Known rows, with every step that occurs
bituv/rizop/nebe/gadezok: [ 3.77 -1.69 -2.80 -0.64 -0.34  2.32  1.79 -2.32 -4.36 -0.89 -0.99 -1.40
  1.61  2.07 -1.65 -1.06 -0.92  1.09  0.98  4.69 -0.78  1.58]
reki/rizop/nebe/gadezok: [ 3.74  1.23 -4.76 -1.74  1.16  3.53  0.74  0.81 -1.25 -0.50  3.54 -3.16
  1.38 -0.78 -0.95 -3.21 -1.66  0.47  1.44 -3.60 -0.80  5.10]
gadezok/tebuk: [-1.21 -3.43  2.20  0.13 -0.53  1.43 -0.70  1.30 -1.99  1.08  0.65  1.46
 -1.14  0.81  0.89  2.65 -2.23 -2.85 -0.47  0.15 -1.53 -4.56]
rizop/nebe/makif: [-1.72 -0.72 -2.79  3.30 -1.36  1.21 -2.17 -5.00 -1.95  0.35  1.01  2.09
  0.91  1.97  2.88 -3.62 -0.46  0.72 -0.13 -2.14  2.83  0.41]
nebe/gadezok: [ 2.76 -0.19  0.62 -2.63  1.96  0.77  2.73 -0.29 -1.92 -0.18  1.55 -2.05
 -0.65  0.76 -5.47  0.30 -0.35 -0.06 -0.60 -0.16  3.00  0.81]
bituv/rizop/nuzote: [-1.21  0.17 -1.33  2.81  1.35  3.74  2.92 -1.33  0.50  0.50 -2.55  1.64
 -0.63  0.25  2.16 -1.08 -1.24 -0.97  2.34  4.33 -4.28  0.07]
bituv/rizop: [ 2.01 -1.36 -0.94  0.58 -0.01  0.78  0.46 -0.07 -1.79 -0.71 -2.49  0.24
 -0.25  2.69  1.33  0.68  0.58  0.70 -0.17  4.90 -3.81 -0.70]
bituv/rizop/nebe/gadezok/tebuk/makif/reki: [ 4.60 -4.03  4.22  1.48  1.43  0.39 -3.93 -4.97 -4.98  0.74 -4.73 -2.06
  2.64  0.92 -0.85  6.64 -1.16  0.49 -0.95  1.45 -4.23 -3.74]
tebuk/makif/reki: [ 1.93  0.66  4.89  1.92  2.27 -3.38 -5.19 -3.90  1.45  0.41 -4.59 -1.88
  2.17 -1.97  0.14  4.88  2.15  2.04 -1.58 -4.34 -2.07 -0.82]
bituv/rizop/nebe/gadezok/tebuk/makif: [ 3.17 -4.67  2.44  0.70 -1.64  4.04 -3.87 -2.79 -3.02  1.31 -3.78 -1.39
  0.30 -0.17 -0.62  4.29 -1.81  0.51  0.48  3.16 -4.38 -2.84]
gadezok/tebuk/makif/nebe/nuzote: [-1.62 -0.64  7.70  5.84  4.58  1.44 -3.17 -6.87  3.45  1.42 -5.90 -5.64
 -1.94 -1.26 -2.35  8.36 -1.13 -3.49  0.96 -2.45 -6.01 -1.48]
nebe/gadezok/tebuk: [ 1.53 -3.55  2.93 -2.64  1.36  1.99  1.95  0.95 -3.87  0.74  2.36 -0.57
 -1.81  1.55 -4.50  2.99 -2.78 -2.70 -1.11 -0.24  1.73 -3.98]
nebe/gadezok/tebuk/makif: [ 2.21 -3.53  5.79 -1.06  0.88  2.39 -2.97 -0.60 -0.30  1.68 -1.00 -1.76
 -1.78 -1.67 -4.42  5.41 -1.12 -0.49 -1.14 -1.86 -0.29 -3.68]
tebuk/makif: [ 0.64  0.25  2.87  1.42 -0.64  0.16 -4.97 -1.51  3.23  0.96 -3.43 -1.47
 -0.12 -3.04  0.18  2.55  1.64  2.19 -0.04 -1.64 -2.04  0.04]
rizop/nebe: [-0.86  0.25 -2.47  1.37 -2.48  1.02 -1.27 -2.15 -0.81  0.19 -0.31  0.13
  2.40 -1.33  2.56 -1.59 -0.94  0.40  1.60  0.21  0.00  1.24]
tebuk/makif/nebe: [ 0.42  2.26  4.90  3.85  3.35 -0.76 -5.46 -3.56  4.15 -0.95 -5.48 -6.11
  0.38 -1.58 -0.49  4.49  1.51  2.29 -0.56 -4.22 -3.97  0.06]
reki/nebe/gadezok/tebuk: [-0.28 -2.92  2.24 -2.06  1.84  4.55  1.89  0.31 -1.38  0.47  5.32 -1.34
 -2.24 -1.14 -6.09  1.32 -0.35 -2.33 -1.93 -2.63 -0.12 -0.02]
gadezok/tebuk/makif/reki/rizop/nebe/nuzote: [ 0.84 -0.85  2.38  4.69  2.43  1.84 -5.26 -6.30  1.56  2.50 -2.71 -2.77
  1.84 -2.95  2.48  5.32 -1.36 -3.43  2.22 -5.85 -8.00  2.21]
rizop/nebe/gadezok/tebuk/makif/reki: [ 2.56 -2.54  5.16  0.89  0.98 -0.29 -4.47 -5.02 -3.17  1.28 -2.20 -2.45
  2.91 -1.60 -2.02  5.98 -1.60 -0.26 -0.86 -3.95 -0.66 -3.15]
reki/makif/nebe: [-2.80 -0.71  3.06  4.94  1.85  1.03 -1.29 -4.37 -0.24  0.27  1.26 -2.93
  1.17  0.12 -0.26  2.62 -1.43  2.06 -2.28 -6.28 -1.43  0.34]
makif/nebe: [-0.50  2.09  2.20  2.58  3.66 -1.00 -0.39 -2.16  0.73 -1.70 -1.95 -4.67
  0.52  1.68 -0.69  2.05  0.28  0.07 -0.52 -2.33 -1.73 -0.16]

Rows
[ 2.83  1.35  4.81 -0.27  4.80 -0.10 -2.55 -5.39  2.18 -0.51  0.42 -4.89
  1.14 -3.61 -7.04  3.52  4.05  2.50 -2.95 -6.68 -0.74  4.03] : tebuk/makif/reki/nebe/gadezok
[ 2.70  1.04 -1.54  1.89  5.10 -1.28 -1.94 -1.85 -1.51 -1.02  2.80 -0.25
  0.22  4.30  1.92 -0.73  0.94  0.36 -2.75 -7.73 -1.05  0.81] : nebe/makif/reki/rizop
[-1.04 -1.90  6.44  2.31  2.03  0.63 -5.99 -3.49  2.06  0.93 -0.66 -1.35
  0.46 -3.65 -0.66  6.07  2.03 -0.10 -2.88 -6.16 -4.92 -1.42] : gadezok/tebuk/makif/reki/nebe
[ 0.79 -0.12  1.48  2.63  3.64 -3.26 -0.96 -4.92 -3.01 -0.69  0.34  1.36
  0.67  4.50  0.26  0.78  1.35  0.19 -3.31 -4.00  2.80 -1.73] : nebe/makif/reki
[ 0.25  0.61 -5.92  2.60  0.16  2.98 -2.68 -1.80 -0.68 -0.46  3.41  0.69
  0.35  2.07  4.98 -5.06 -0.56  0.90  0.08 -5.18 -0.93  2.97] : reki/rizop/nebe/makif
[ 1.84 -0.93  1.58  2.99  0.48  1.03 -8.18 -1.70  0.09  1.17 -1.69 -1.73
  3.03 -2.69  5.67  4.14 -1.22 -0.27  0.25 -7.20 -7.28 -1.23] : gadezok/tebuk/makif/reki/rizop/nebe
[ 2.50 -2.32 -2.54 -1.61  0.53  5.15 -0.05  2.12 -3.19  0.60  4.27 -1.87
  0.35  0.17  0.26 -0.16 -3.74 -2.19  0.95 -3.55 -2.13  0.45] : reki/rizop/nebe/gadezok/tebuk
[ 0.41  3.68  1.38  3.65  4.92  1.70 -3.46 -2.39  5.17  0.89 -2.45 -2.06
  1.61 -4.46  2.88  1.64  0.46  0.65  1.63 -8.25 -6.11  2.77] : tebuk/makif/reki/rizop/nuzote
[-3.48 -0.27  3.76  6.74  3.87  1.88  1.48 -9.09  1.02  1.58  0.33 -4.06
 -0.03 -0.36 -3.15  3.54 -1.44 -1.25 -0.28 -5.03 -2.15  3.37] : reki/makif/nebe/nuzote
[ 3.83 -1.57 -0.62 -0.95  3.41  1.54 -0.37 -0.35 -4.89 -0.11  3.36 -2.34
  2.70  1.41  0.08  2.08 -3.12 -2.49 -0.16 -5.59 -2.40 -0.37] : makif/reki/rizop/nebe/gadezok/tebuk
[-0.96 -0.98  7.24  4.20  2.41  0.33 -6.17 -1.94  2.10  0.17 -4.79 -4.63
 -0.80 -1.01  0.43  7.41 -0.78 -0.47 -0.99 -3.92 -5.17 -4.87] : gadezok/tebuk/makif/nebe
[ 1.37 -1.67  4.82  0.19  5.10  1.10  1.30 -0.88 -3.25 -0.99  0.26 -5.18
 -1.23  3.16 -5.11  5.10 -2.48 -2.68 -1.65 -2.57 -0.16 -3.87] : makif/nebe/gadezok/tebuk
[ 2.96  2.19  5.58  1.46  5.07 -0.16 -2.64 -3.74  2.45 -1.25 -3.75 -7.90
 -0.33 -0.86 -6.08  4.87  0.95  2.53 -1.27 -4.61 -0.86  0.88] : tebuk/makif/nebe/gadezok
[ 2.14  1.21  1.79 -1.56  5.35 -0.26  2.08 -3.28 -1.18 -1.29  3.96 -3.48
  1.41 -0.51 -7.15  1.20  2.49  0.30 -2.93 -4.81  1.05  4.07] : makif/reki/nebe/gadezok
[-1.13 -4.33  6.12  2.45  3.49  2.85  0.79 -3.38 -4.47  0.89  3.72 -3.47
 -0.74  1.77 -4.95  5.65 -3.98 -0.76 -3.32 -6.43  0.32 -3.72] : reki/makif/nebe/gadezok/tebuk
[ 0.44 -3.02  4.87 -0.93  1.27  4.69 -3.06 -1.55  2.15  1.21  2.02 -2.60
 -2.38 -3.92 -5.86  4.07  0.86 -0.18 -2.27 -4.32 -2.03  0.26] : reki/nebe/gadezok/tebuk/makif
[ 0.87  0.44  0.01 -2.35  2.77  3.02  2.79 -1.02  0.43 -0.67  4.64 -2.67
 -1.20 -1.68 -7.06 -1.33  1.72  0.39 -1.52 -2.66  1.48  4.82] : reki/nebe/gadezok
[-0.49  1.30  1.18  1.03  3.05 -1.04 -0.42 -3.28  0.65 -0.97  2.26 -1.49
  1.81 -1.23 -1.73  0.69  2.94  0.44 -2.39 -4.96 -1.84  3.08] : makif/reki/nebe
[ 5.29  2.15 -0.02  0.47  3.39  0.51 -4.57 -3.37  0.30 -0.31 -0.76 -5.32
  3.67 -2.49 -0.83  1.80  0.80  2.52  0.18 -7.88 -2.91  4.17] : tebuk/makif/reki/rizop/nebe/gadezok
[ 1.46 -2.21  4.15 -1.31  4.71  1.26  1.42 -2.26 -3.16 -0.26  4.49 -1.88
  0.20  0.28 -6.42  3.70  0.31 -2.30 -3.39 -4.96 -0.15 -0.73] : makif/reki/nebe/gadezok/tebuk
[-0.49  0.53  3.70  3.71  4.49  3.03 -4.41 -1.04  3.52  1.98 -1.55 -0.87
  0.38 -3.49  3.60  4.41 -1.82 -2.13  1.09 -7.96 -7.50 -1.89] : gadezok/tebuk/makif/reki/rizop/nuzote
[ 5.37 -1.28  4.72 -1.13  5.06  0.94 -4.15 -0.11 -0.85  0.71  0.21 -4.13
 -0.21 -0.77 -2.53  6.36 -0.58 -0.38 -2.24 -7.46 -4.27 -1.81] : nebe/gadezok/tebuk/makif/reki/rizop
